Each row comes from the steps of one path. Every step used is in the known rows, and no mark comes twice. Write the path behind each row, first mark first.
Known rows
dulo/maneg/kavani/luzar/fipir: [.23, .21, .17, -.32, .02, -.06, -.06, .13, -.48, .06, -.13, -.03, .47, .16, .43, .22, -.10, .56, .37, -.58, .19, .52]
luzar/dulo/tirem/fipir: [-.05, .11, -.45, .40, .05, .55, -.17, -.15, .19, -.15, -.11, -.04, -.15, .24, -.47, -.15, -.27, -.17, -.35, .00, -.10, -.46]
kavani/luzar: [.24, .10, .34, -.05, .00, .02, -.01, -.15, .05, -.11, -.09, .21, .08, -.47, -.37, .07, .02, .23, .11, .13, -.03, .00]
maneg/dulo/tirem/kavani/luzar: [-.16, .29, .17, -.45, -.14, -.57, .04, .05, -.27, -.16, .12, -.04, -.07, .00, -.09, .03, .03, -.04, .05, -.21, -.12, -.19]
denuz/kavani/luzar/dulo: [-.20, .10, -.15, -.42, -.14, -.12, .22, .24, -.07, .04, .11, .19, -.12, -.76, .14, .24, -.07, -.48, .41, .28, -.03, .20]
denuz/fipir/luzar/dulo/tirem/kavani: [-.11, -.10, -.30, -.43, -.50, -.16, .07, .00, -.29, .02, -.11, -.21, -.27, .24, -.09, .18, .18, -.50, -.02, -.28, .04, -.15]
denuz/dulo/tirem/kavani: [-.13, -.05, -.31, .26, -.25, -.23, .03, -.35, .35, .03, -.14, .17, -.19, .04, .05, -.26, .17, -.52, -.41, .17, -.20, -.59]
dulo/maneg/fipir/luzar: [.12, -.31, .62, .18, .13, .08, .02, .11, .13, .05, -.06, -.04, .10, .35, .27, -.08, .23, .58, -.01, .06, .19, .45]
tirem/fipir/luzar/dulo: [-.09, -.35, -.18, .03, .20, .22, .09, .06, .25, .17, .53, -.41, -.31, .00, -.12, .14, -.34, -.51, -.07, .11, .13, -.19]
fipir/luzar/dulo: [-.05, -.30, -.05, .04, .25, .17, .12, .13, -.08, .14, .39, -.19, -.12, -.19, -.05, .11, .00, -.24, .09, .56, -.05, -.02]
kavani/luzar/dulo/maneg/fipir: [-.19, .12, .00, -.16, .13, .47, -.13, .36, -.15, -.07, .08, .00, .28, .24, .32, -.06, .19, .53, .42, -.01, .17, .61]
tirem/fipir/luzar/dulo/maneg/kavani: [-.09, -.30, -.09, .06, .38, -.09, .08, .30, -.20, .26, .39, -.46, -.11, .35, .37, .24, -.22, -.06, .05, -.16, .23, .52]
denuz/dulo: [-.17, -.06, -.22, .35, .34, .05, .06, -.27, .51, .08, .15, .31, .14, -.49, .05, -.30, .12, -.42, -.19, .47, -.08, -.32]
denuz/sele: [.40, .07, -.14, .45, .04, -.19, .21, -.26, .42, .23, .30, .21, .10, -.63, -.02, -.23, .01, -.24, -.09, .36, -.29, -.22]
dulo/tirem/fipir: [.23, .10, .07, .54, -.07, .27, -.16, -.41, .40, -.22, -.42, .13, -.17, .14, -.67, -.17, -.25, .09, -.56, -.17, -.08, -.55]
denuz/kavani: [.00, .09, .22, .17, .09, -.19, .23, -.13, .29, .00, -.10, .37, -.06, -.73, .09, .07, -.12, -.37, -.25, .25, -.10, -.12]
dulo/tirem: [.29, .14, .20, .57, -.03, .24, -.12, -.33, .06, -.26, -.55, .35, .03, -.03, -.58, -.20, .09, .35, -.42, .26, -.26, -.35]
maneg/fipir: [-.06, .10, .28, .22, .39, .29, -.15, -.05, .52, -.02, -.01, .21, .17, -.16, .09, -.18, .03, .34, -.32, .01, .02, -.02]
tirem/fipir: [.10, .05, .07, .38, .31, .28, -.03, -.33, .54, -.05, .17, -.02, -.08, -.17, -.34, -.05, -.40, -.16, -.49, -.14, .05, -.42]
maneg/kavani: [.08, .13, .21, .26, .56, -.20, -.04, -.06, .05, .09, -.02, .20, .18, -.40, .09, .06, -.06, .22, -.31, .05, -.10, .19]
fipir/luzar/dulo/tirem/kavani: [.00, -.30, -.14, -.03, -.34, -.12, .07, .08, -.25, .08, .10, -.34, -.46, .34, -.05, .13, .05, -.34, -.11, .24, -.16, -.29]
luzar/fipir: [.13, .16, -.06, .10, .22, .45, -.07, -.20, .15, -.01, .12, -.01, .29, -.10, .03, -.01, -.28, -.02, -.21, -.13, -.01, -.42]

Write each row's path
[.24, .16, .43, -.02, .18, -.29, .01, .08, -.39, -.01, -.23, .16, .30, -.10, .13, .16, .13, .67, .24, -.15, .06, .73]	dulo/maneg/kavani/luzar
[.10, -.24, -.05, .21, -.14, .16, -.01, .03, -.22, -.04, -.23, -.04, -.21, .15, -.38, -.04, .16, .00, .01, .49, -.18, -.13]	fipir/luzar/dulo/tirem
[-.02, .15, -.28, -.20, -.13, -.10, -.22, .15, -.13, -.04, -.25, -.06, -.16, .07, -.25, .10, -.20, .12, .14, -.43, .04, .14]	maneg/kavani/luzar/dulo/tirem/fipir
[-.15, .33, .11, .26, .44, -.07, -.03, -.11, -.08, -.25, -.08, .25, .23, -.09, -.31, -.28, .04, .17, -.29, .23, -.23, -.25]	maneg/dulo/tirem
[-.08, -.01, .02, -.07, .16, -.48, .06, .04, -.10, .13, -.11, .26, .32, -.25, .44, -.06, .30, .16, .37, .01, .10, .63]	denuz/dulo/maneg/kavani/luzar
[-.19, -.46, .21, .13, .10, -.12, .08, .08, .43, .20, .06, .07, .13, .22, .56, -.31, .40, .07, .12, .22, .23, .35]	denuz/dulo/maneg/fipir/luzar
[-.06, .02, -.44, -.48, -.79, -.25, -.06, -.18, .11, .05, -.13, -.04, -.06, .19, .23, -.07, .01, -.48, .18, -.47, .02, -.58]	denuz/dulo/tirem/kavani/luzar/fipir
[-.03, -.25, .06, .10, .43, -.14, .14, .35, -.54, .22, .24, -.23, .09, .18, .46, .21, .11, .19, .19, .28, .05, .73]	fipir/luzar/dulo/maneg/kavani
[-.08, -.12, .24, .00, .14, -.37, .05, -.06, .16, -.09, .10, -.17, -.19, .18, -.38, -.12, -.21, -.16, -.20, -.14, .07, -.31]	maneg/dulo/tirem/fipir/luzar
[-.10, .14, -.16, -.33, .33, -.13, -.06, .31, -.32, .12, .19, .03, .11, -.42, .18, .22, -.01, .10, .35, .04, -.01, .49]	maneg/kavani/luzar/dulo
[-.02, -.04, -.15, -.19, -.61, -.47, -.01, -.25, .19, -.02, -.23, .17, -.25, -.08, -.06, -.14, .24, -.38, .06, .00, -.11, -.38]	denuz/dulo/tirem/kavani/luzar
[-.34, .12, -.03, -.42, -.14, .07, .11, .48, -.06, .02, -.02, .17, .10, -.13, .63, .08, .13, .08, .52, -.07, .19, .71]	denuz/kavani/luzar/dulo/maneg/fipir
[.36, -.30, .31, .32, -.32, -.06, -.04, -.30, .31, -.08, -.35, -.08, -.38, .23, -.67, -.03, -.18, .02, -.35, -.11, .03, -.42]	dulo/tirem/fipir/luzar
[-.16, .35, -.09, -.76, -.31, -.35, -.03, .08, -.35, -.11, .21, -.24, .12, .27, .20, .09, -.20, -.15, .18, -.64, .01, -.38]	maneg/dulo/tirem/kavani/luzar/fipir
[.04, -.28, .03, .24, .24, .30, .17, .16, -.38, .06, .29, -.24, .03, .22, .12, .08, .12, .05, .17, .53, .01, .32]	fipir/luzar/dulo/maneg
[-.29, .06, -.09, -.43, -.09, .19, -.04, .40, -.17, .07, .40, -.31, .05, .44, .66, .13, .10, .19, .31, -.28, .18, .45]	tirem/kavani/luzar/dulo/maneg/fipir
[.28, .11, .26, -.14, -.59, -.27, -.05, -.21, -.11, -.16, -.36, .06, -.26, .07, -.37, .10, .07, .13, -.09, -.18, -.15, -.29]	dulo/tirem/kavani/luzar
[-.09, -.10, -.15, -.14, .08, .27, .17, .09, -.41, .02, .07, -.09, .24, .10, .06, .14, .23, -.11, .26, .03, .21, .45]	denuz/fipir/luzar/dulo/maneg
[.27, .18, -.01, -.45, -.75, -.05, -.12, -.16, -.19, -.09, -.25, -.16, -.08, .31, -.09, .15, -.15, .02, .04, -.62, -.02, -.49]	dulo/tirem/kavani/luzar/fipir
[-.28, .10, -.15, .28, .50, .70, -.13, .27, .03, -.02, .19, .00, .33, .35, .43, -.17, .12, .38, -.04, .17, .05, .39]	luzar/dulo/maneg/fipir
[.05, .11, -.31, -.04, -.32, .34, -.20, -.04, .03, -.18, -.23, -.04, -.21, .14, -.59, -.02, -.21, -.02, .10, -.18, .01, -.24]	kavani/luzar/dulo/tirem/fipir
